Known rows, with every step that occurs:
Q-X-Y: [-2  2 -5  2  6  0  6 -8  2 -2  4  0  1 -1 -3 16  0 -3  2  1 -5  4 -1  2
 -3 -6  4 -3 -2 -4 -2 -1  2  0 -6 -1 -6  3  1 -6 -3 -1 26  2  2  2 -3  6
 -1  3  2  7  0 -4  3 -2  0 -2  0  6]
X-S: [ 1  2  3  2  0 -1  5 -1  1  0 -8  0  2  2  5  1  1  2 -4 -5 -1  1  1 -4
  0 -5  4  1  1  2 -3  0 -1  2  1 -2  0 -2 -2 -6  3  2  2  6  0  3  0 -1
  0  2  2 -2  1 -5 -1  0 -4  3  1  8]
F-X: [-5 -1 -3  2  1 -1  2 -3  2 -2  3  2 -1  3  2  4 -1  0  0  1  2  0  2 -1
  0  4 -1  0  1  0 -2  0  1  0 -4 -2 -7 -2  3  7 -2  1 -6 -2 -2 -1  7 -5
 -4  2  0  0  2 11  0  2  0 -3 -4 -1]
Q-X: [ 2  1 -3  0  2 -4  1 -6  0 -1 10  1  0  1 -7 16 -2  2  2  3 -4  0 -2  2
 -4  1  2  4 -1  0 -3 -1  4 -1 -2  0  0  1  4 -2 -1 -2 11 -1 -5  3 -1  5
  3  1  2  5 -2  2  3 -1  1 -4 -3  5]
S-X-Y-F-M: [  0  -4  -7   7   6   6   6   7  -4   1  -4  -1   3   0  10   3   2  -5
   0 -17   3   5   3   2 -10  -7   8  -5   0  -7   0   2  -4   2   3  -6
 -12   8   2   5  -1   5  24  -5  -4   0   9  -5  -6   4  -3   3   4  14
   3  -6   2   2   9  -1]
Q-X-S-Y: [  6  -1   5   4   7  -7   8 -11   2  -1  -6   2   2   3   1  15   0   1
  -4   2  -6   5   2   2  -5 -11  10  -2   1  -2  -4   0  -1   2   3  -4
  -3  -1   7 -17   1   1  13   2   1  10  -1   6   0   3   3   3   0   0
  -3  -6   3   1   2  17]
N-Y-F-R: [ -1  -6  -1  -5  -3  -2  11   9   2   2  -6   1   2   1   9   0  -1  -3
   1 -18   1   3  -5   3  -7   2  11  -6   1  -6   0  -1  -3   2   2  -3
   5   9  -4   1   0  -1   9  -7  -4  -1  -9 -10   2   3   0  -2   3   8
   5   4  -1   6   6  -5]
Q-X-Y-F-R: [  1  -4 -11  -1   5  -7  15  -8   5  -2   1  -1   2   1   5   6  -1  -1
   1 -12  -4   4  -2   4 -12  -3  14   0  -2  -6   1  -1  -2   0  -5  -2
  -4   9  -3   0  -5   0  28  -3  -5   1  -9  -4   0   4  -2   6   1  10
  10   0  -7  -2   6   1]
Q-X-S-Y-F: [ 11  -1   1   3   9  -9   9   1   1   0 -14   1   2   2   5   8  -3   1
  -4  -4  -7   5  -2   3 -10 -14  15   5   0  -5  -2   0  -3   2   6  -4
  -2   3   5 -13  -1   2  32  -1  -3  12  -3   1  -3   5   2   5   1   5
   2  -7  -2  -1   6  14]
Y-T-X-S: [ -3   6   1   8   2  -3   0  -1   3  -2  12   0   0   4   7  -1   1  -5
   4 -11  -2   4   5  -2  -4  -6   5   4   1  -2  -2   1  -7   3  -1  -6
  -7   1 -10 -15   7   2   4   4  -2  12   6  -6   0   2   2  -1   2  -5
  -2  -6 -10   2   2   5]
T-X: [-3  1  5  4  2 -5  1 -5  5  0  6  1 -2  0 -3  5  0 -3  5 -1  3  3  0 -1
 -2  0  1  4  0 -4 -2  1 -2 -2  0 -2  1  1 -2 -3 -4 -1 -5 -2 -5  4  4  3
  3  0  3  0  0  1  1 -1  1  0  0  1]
X-S-Y: [  5  -1   8   4   4  -3   5  -3   3   1 -16   1   1   1   9  -1   2   0
  -6   0  -2   5   3  -1  -1 -13   7  -5   2  -2  -1   0  -5   1   5  -4
  -3  -2   3 -15   3   2   2   3   5   5  -1   1  -3   2   1  -2   2  -1
  -5  -4   2   5   5  11]
X-Y-T-M: [  0   2  -5   9   5   5  -1   7  -2  -2  17   0   0  -2   5   4   4 -10
   5 -16   1   7  12   2  -5  -9  -3  -5   1  -7   2   2  -6   3 -11  -6
  -8   1 -15 -17   3   2  10   5   7   2  -3  -5 -13   3  -2  -1   3 -10
   1  -9  -6   8   4  -3]
G-M: [ -1  -1  -4   1   0   0  -2   6   0  -1  11   0   0   2   3   6  -1  -4
  -3   3  -1  -2   6  -1  -7  -6   0  -1  -3   1  -2   0   3  -1  -3   2
  -7   1   3  -9   3  -1  20   3  -2   0 -14   0  -5   1   1   2   1  -8
   3  -1   1  -2   3  -5]
T-X-S-Y-F-R: [  6  -5   7   4   7 -14  13  -8  11   1 -14   0   1   3  14  -6   1  -1
  -3 -15   3   8   2   0 -14 -10  18   1   1  -8  -2   1 -12   0   6  -7
  -1   4  -3 -12  -3   2   0  -5  -7   9  -3  -8   1   4   0  -2   4  14
   3  -3  -5   4  11   8]
Z-G: [-4 -4 -3 -8  3 -2  1  6  3 -2  4  2 -2 -2 -1  2 -3 -1 -1 -2  1  0  0 -5
  1 -5  3 -2  2  0 -1  0 -3 -3  2  4 -3  2  1  9  2 -1 11 -1  3  0 -5 -6
  2 -1  2  0  3 -1 -3 -2 -5 -3  4  3]
Y-N: [-3  1  0  0  0  3 -7  5 -2 -2  1 -2  0  4 -4 -2 -1 -3  4 -3 -2  0 -1 -1
 -1 -2 -1  3  2 -2 -2 -1  1  5  4  0  0  4  2  2  7  0 13 -3 -6  0 -2 -2
  8  2  0 -2  1  4  3 -2  7 -2  5 -5]
N-Y-F: [  0  -1   0  -2   0   2   4  19  -4   3 -10   1   1  -1   6   4  -2  -5
   2 -11  -1   3  -6   3  -2  -4   6  -2   1  -7  -2   0  -1   2   4  -1
   5   8  -2  -1   0   0  21  -5  -2   3  -6  -4  -5   3   1  -1   2  -2
   3   0   2   3   5  -3]
T-M-G: [  8  -1   1   0   2  -2   2   4  -5  -1  -3   1   1  -3  -6  20   0  -4
   0  -5   7   5   7   5  -4   2  -2   4   2  -7  -4   1   1  -1  -4  -2
  -1  -1  -1 -12  -3   2   1   1  -4  -5   3  -4  -4   5   0   2   4  -7
   1  -4   0   7  -5   0]
Y-F-M-G: [  9  -3  -8  -4  -1  -1   8   8  -9   2 -14  -2   2  -2   2  12  -3  -1
   1  -8   5   2  -3   6  -6   5  10   5   2  -6  -1   0   1  -1   3  -2
 -12   8   4  -5  -3   4  37  -3  -5  -4   6  -9  -3   3  -3   8   6  10
   3  -2  -5   0   0  -7]
F-X-Y-Q: [-11  -3 -12   2   6   3  -1  -6   0   0  -5   1   0   0   1  -2  -1  -6
   2   0   0   8   1   1  -5  -8  -1  -4  -2  -4  -1   0  -3  -1  -6  -6
 -10   4   0   7   2   0  14   0   6   0  -1  -6   1   2  -4   2   6   7
   3  -2   2   2   2  -7]
X-S-Y-Q: [  2  -4  -1   2   7  -3  -3  -4  -2   2 -20   1   1   1   4  -6   0  -2
  -3   2  -3   9   1   2  -7 -17   6  -4  -1   0  -2  -1  -8   1   8  -6
   0   1   3 -12   7   1  10   4   8   9  -4   0   5   0  -1  -1   5   0
  -3  -9   3   7   8   5]
F-X-S: [-3  2  0  4  1 -1  7 -7  3 -2 -4  2  1  4  7  5  0  1 -5 -4  0  1  4 -5
 -1 -1  3  1  2  1 -5  0  1  1 -4 -5 -9 -4  1  1  0  3 -6  3 -1  2  7 -6
 -2  4  2 -2  4  5 -1  2 -5  0 -2  8]
F-X-S-Y-Q: [ -3  -5  -2   4   8  -5  -1  -8   2   1 -16   3   0   4   6  -3  -2  -2
  -4   3  -1   8   4   0  -7 -14   5  -4   0  -1  -3   0  -7   0   3  -9
  -7   0   5  -4   5   2   3   1   6   8   2  -5   2   2  -2  -1   7  12
  -2  -5   2   4   5   4]
N-Y: [-4  0  5 -1 -3  5  2  6 -1  3 -3  2  1 -1  1  8  0 -6  3 -4  0  3 -3  2
  3 -1  2 -8  2 -4 -3  0  1  1  2 -2  5  3 -1 -3  2 -2  6 -2  2  0 -2  1
 -1  2  2 -2  2 -6 -2  2  6  6 -1  0]
F-X-Y: [ -7   0  -5   4   4   4   7  -7   5  -2  -2   1   0   0   5   2   1  -5
   0  -1   1   4   3  -3   1  -4   1  -7   1  -5  -1   0   0   0  -9  -4
 -13   1   0   3  -4   2   6   0   4  -3   4  -5  -6   3  -1   1   4   5
   0   2  -1   1  -1   0]

Rows:
[  1   1  -6   1   5   2   6   9   0   1 -11  -2   1  -3   9  -6  -1  -6
   0  -9  -1   4  -1  -1  -4  -9   7   1  -2  -7   2   0  -3   1  -2  -1
  -6   8  -3   1  -3   3  28  -1   2   2  -6  -3  -7   3  -2   2   2  -2
   6  -3  -4   0   6  -2] : X-Y-F
[ -8   5   7   8  -1   1   2   6   1   1   8   2   1   4   7   9   2  -9
   6 -15  -1   7   1  -1  -2  -8   6  -5   4  -6  -4   2  -5   4   1  -8
  -3   5 -10 -20   7   0  10   2   1  12   3  -6  -3   4   5  -2   4  -9
  -5  -4  -4   7   2   5] : N-Y-T-X-S
[ 2  2  0  3  2 -5  7 -8  0 -2  3  1  2  3 -3 17 -1  3 -2 -1 -5  1  0 -1
 -5 -2  7  4  0  1 -5 -1  3  1  0 -2 -1 -1  2 -8  2  1 16  4 -4  8 -1  4
  2  4  4  3 -1 -3  1 -2 -4  0 -1 13] : Q-X-S
[ -7   3  -7   9   5   5  -4   7   1  -4  11   0   2   3   7  -2   3  -7
   3 -10  -3   4   8   1  -5 -13   0  -8   0  -5   2   2  -6   6  -1  -7
 -12   5  -3  -6   7   4   2  -2   4   4   9  -7  -3   2  -4   0  -1   1
  -4  -8   2   3   3   4] : S-X-Y-T
[ -2   0  -3  13   8   4  -5  12  -1  -4  17   1   1   1   3   6   5 -10
   3 -19   2   8  16   2  -9 -12  -4  -6   1  -8  -1   4  -8   6  -6  -9
  -7   2  -9 -11   7   4  -6   0   1   2   6  -6  -9   5  -2  -3   1  -2
  -1 -12   2   9   4   4] : S-X-Y-T-M
[  4   4 -11   5   6  -1   3   3  -4  -5  14   1   2  -2  -7  31   0  -9
   6  -9  -1   9  10   9  -8  -6   2   0   1 -12  -3   0   0   2 -11  -6
 -13   4  -6 -28   1   2  32   3   1   1   2  -4  -9   7  -1   9   3 -10
   1 -10  -6   5  -6   2] : Q-X-Y-T-M-G
[ -4   4  -9   5   2   6  -1   4   0  -2  10  -1   1   0   8  -5   2  -7
   4  -8  -3   4   4   2   0 -10   1  -6   0  -4   4   1  -5   4  -6  -4
 -13   4  -9 -11   5   2  20   3   9   2   0  -6  -6   1  -4   2   2  -5
  -2  -5  -7   1   3  -4] : X-Y-T
[  2  -6  -6   1   9  -7  -5  -8  -2   1  -3   2   0   0 -10   9  -3  -2
   3   9  -6   7  -2   8 -10 -12   5  -2  -3  -3  -1  -1  -4  -2   6  -4
   2   3   8  -8   3  -3  18  -2   3  10  -4   6   7  -1  -1   6   2   8
   1  -9   9   0   4   2] : S-Y-Q-X
[ -9   4   2   6   5   4  -3  -2   5  -2   2  -2  -1   3  -1   2   1 -10
   9  -5   1   8   0  -4  -2 -10   2  -1   2 -10  -4   1  -3   3  -1  -3
  -6   8  -3  -4   2  -1  22  -3  -6   3  -1   1   7   4   1   0   2  -2
   5  -4   8   1   7  -4] : T-X-Y-N
[  3   1  -1   1  -1   3  -2  17  -8  -1   6   2   2  -1  -3  23   1 -10
   6 -14   3   8   6   9  -2  -1   0  -6   5 -11  -3   1  -2   3  -5  -6
  -3   4  -8 -25   6   1  12  -1   2  -1   3  -9  -9   6   0   1   5 -12
  -4  -6   0  12  -4  -3] : N-Y-T-M-G
[  0  -1   5   6   5  -4   7  -8   5  -1 -14   2   0   3  10   2   1   0
  -6   1   0   5   5  -3  -1 -10   5  -4   3  -2  -3   0  -4   1   1  -7
 -10  -4   6  -9  -1   3  -7   1   3   4   8  -5  -5   3   1  -1   5  10
  -6  -2   2   3   1  11] : F-X-S-Y
[ -7  -4  -6  -2   2  -1  -3   2  -6   2   3   4   1   0 -12  19  -4  -5
   6   2  -6   6  -7   8  -7  -4   3  -4  -2  -4  -6  -2   2  -1   4  -3
   9   7   4  -4   6  -5  25  -1   1   8  -7   5   8   1   3   4   2  -2
   3  -3  10   4   0  -1] : N-Y-Q-X
[ -1  -3   5   6   9  -9  -3  -9   3   3 -14   1  -1   2   2  -4   0  -5
   1   0   0  12   0   1 -10 -17   7   0  -1  -5  -5   1 -10  -2   8  -7
   1   2   1 -13   4   0   4   1   2  14  -1   3   7   1   1   0   5   2
  -1  -9   4   6   8   6] : T-X-S-Y-Q
[ 11  -5   0   5   4  -2  10   0  -4   4 -18  -1   2   0  15  -1   0   0
  -5 -12   0   6   1   1  -7 -10  15  -2   2  -3  -1   1  -6   1   7  -7
  -8   2   1 -11   1   5  32   1   0   6   1  -4  -8   2   0   2   7  11
   0  -7  -3   3  11   2] : X-S-Y-F-M
[ -2  -2  -7   1   5  -7  -1  -8  -4   0  -1   1   2   3  -8  11  -4   1
   0   1  -7   5  -3   2 -10  -7   5   6  -3   2  -6  -2   0   0   3  -4
   2   2   3  -5   7  -1  23   6  -1  10  -7   3  10   2   2   4   1  -2
   4  -6  -2   1   2   6] : Y-Q-X-S
[  9  -1   3   3   7  -5   7   6   0   1 -24  -1   2   0  14  -8   0  -1
  -6  -7  -3   5   0   0  -7 -15  12   2   1  -4   0   0  -7   2   8  -3
  -2   3   2 -11   0   4  18   0   1   8  -3  -3  -6   3   0  -2   3   2
   0  -6  -3   2  10   9] : X-S-Y-F
[ -2  -1  -4   4   8   2   3  13   1  -1  -9  -1   2   0   8  -3   1  -5
  -1 -10   0   5   2   0  -8 -13   5  -1  -2  -8   0   2  -5   4   3  -3
  -5   9   3   7  -1   4  13  -6  -4   3   4  -4  -3   5  -3   0  -1   6
   3  -6   4   1   7   4] : S-X-Y-F
[  8   0   2  12   9  -7   1  -1  -2  -3  14   2   1   3   1  19   1  -3
   0 -11  -4   8  12   5 -10 -13   6   1   3  -5  -3   2  -6   3  -3  -8
  -5  -4  -6 -32   6   3   9   5   0  12   0   0 -10   5   2   1   3  -3
  -2 -13  -3   7   3  12] : Q-X-S-Y-T-M
[-5 -1 -2 -1  0  1  6 13 -2  1 -6  3  0  1  5  7 -3 -5  1 -8  0  3 -4  1
 -2  0  5 -1  3 -8 -3  1  0  2  0 -3 -1  7  1  8 -2  1 14 -8 -4  1  2 -9
 -6  5  1 -1  5  9  3  3  3  2  0 -3] : N-Y-F-X
[ -6  -3  -9   0   5   4  -3  -3  -2   2  -9   0   1  -2  -1  -7   0  -6
   2  -1  -2   8  -1   1  -5 -12   1  -5  -4  -4   1   0  -4  -1  -2  -3
  -2   6  -3   0   4  -1  24   3   8   2  -7   0   4   0  -4   2   3  -4
   3  -5   1   4   6  -7] : X-Y-Q
[ -1  -5  -6   2   6  -2  10   2   5  -2  -5  -1   3   2  11  -5   1  -3
  -2 -17   2   4   5   0 -14  -8  10  -5  -1  -7   1   1  -8   3   1  -6
  -4   9   0   7  -1   3   0  -7  -6  -2   0 -11   3   4  -5  -1   1  15
   5  -2   0   3   9   3] : S-X-Y-F-R
[-6 -2 -2 -1  2 -2  2  0 -6  2 -4  4  3  3 -7 21 -3 -3  2 -2 -8  8 -6  3
 -8 -8  7 -3 -1 -2 -9 -2  1  1  4 -5  6  5  1 -9  9 -3 31  4  0 10 -9  3
  8  4  4  3  4 -8  1 -4  3  7  2  6] : N-Y-Q-X-S
[ 16  -2  -5   1   5  -7  14  -3  -7   0 -20   0   4   1   3  25  -3   0
  -3  -6  -2   7  -1   8 -11  -7  20   2   3  -8  -6  -1   1   0   7  -6
 -15   5  10 -20  -2   4  53   0  -5   5   8  -3  -4   6   1  11   7  10
   0  -8  -2   0   2   9] : Q-X-S-Y-F-M-G
[ -8   2   0   6   6   8  -7   6   2  -4  -2  -1   2   5  -1   2   2  -8
   3  -7   0   4   4  -2  -4 -13   0  -6   1  -8  -2   1  -2   7   4  -4
  -7   8   5   2   8   2  10  -5  -6   0   7  -2   8   5  -2  -1   0   5
   1  -6  16   1   8   3] : S-X-Y-N
[-6  3  4  6  5  0  4 -7  8  0  2  0 -1 -2  1  3  2 -8  4 -4  3  8  0 -3
 -1 -7  4 -4  0 -8 -2  2 -3 -2 -4 -3 -6  4 -5 -5 -5  0  9  0  0  3  1  4
  0  2  1  1  1 -5  1 -1  0  2  2  0] : T-X-Y
[ -3  -4 -10  -1   5  -6  -6  -5  -5   1   6   1   0   2 -13  11  -5   0
   4   6  -6   3  -4   5  -9  -3   0   5  -4   0  -2  -1   0  -2   1  -1
   3   4   5   0   5  -3  19   0  -2   7  -6   5  11  -1   0   6   1   2
   6  -6   3  -2   0  -1] : Y-Q-X
[-5  4 -5  3  5  4 -1 -3  1 -4  4 -1  1  3 -8 15 -1 -5  6 -1 -6  4 -2  0
 -3 -8  4  0  1 -8 -4 -1  4  4 -2 -2 -7  8  4 -5  4 -1 38  0 -4  3 -4  4
  6  4  1  5  0 -1  6 -4  9 -4  5  0] : Q-X-Y-N
[  8  -4   6   9   6  -6  10  -4   1   4 -11   0   0   1  11   3   1  -4
   0 -14   4   9   1   0 -10 -10  16   0   3  -7  -3   2  -8  -1   7  -8
  -8   4  -1 -13  -2   3  24  -1  -5  10   6  -2  -5   3   2   2   7  13
   1  -7  -1   3  10   4] : T-X-S-Y-F-M
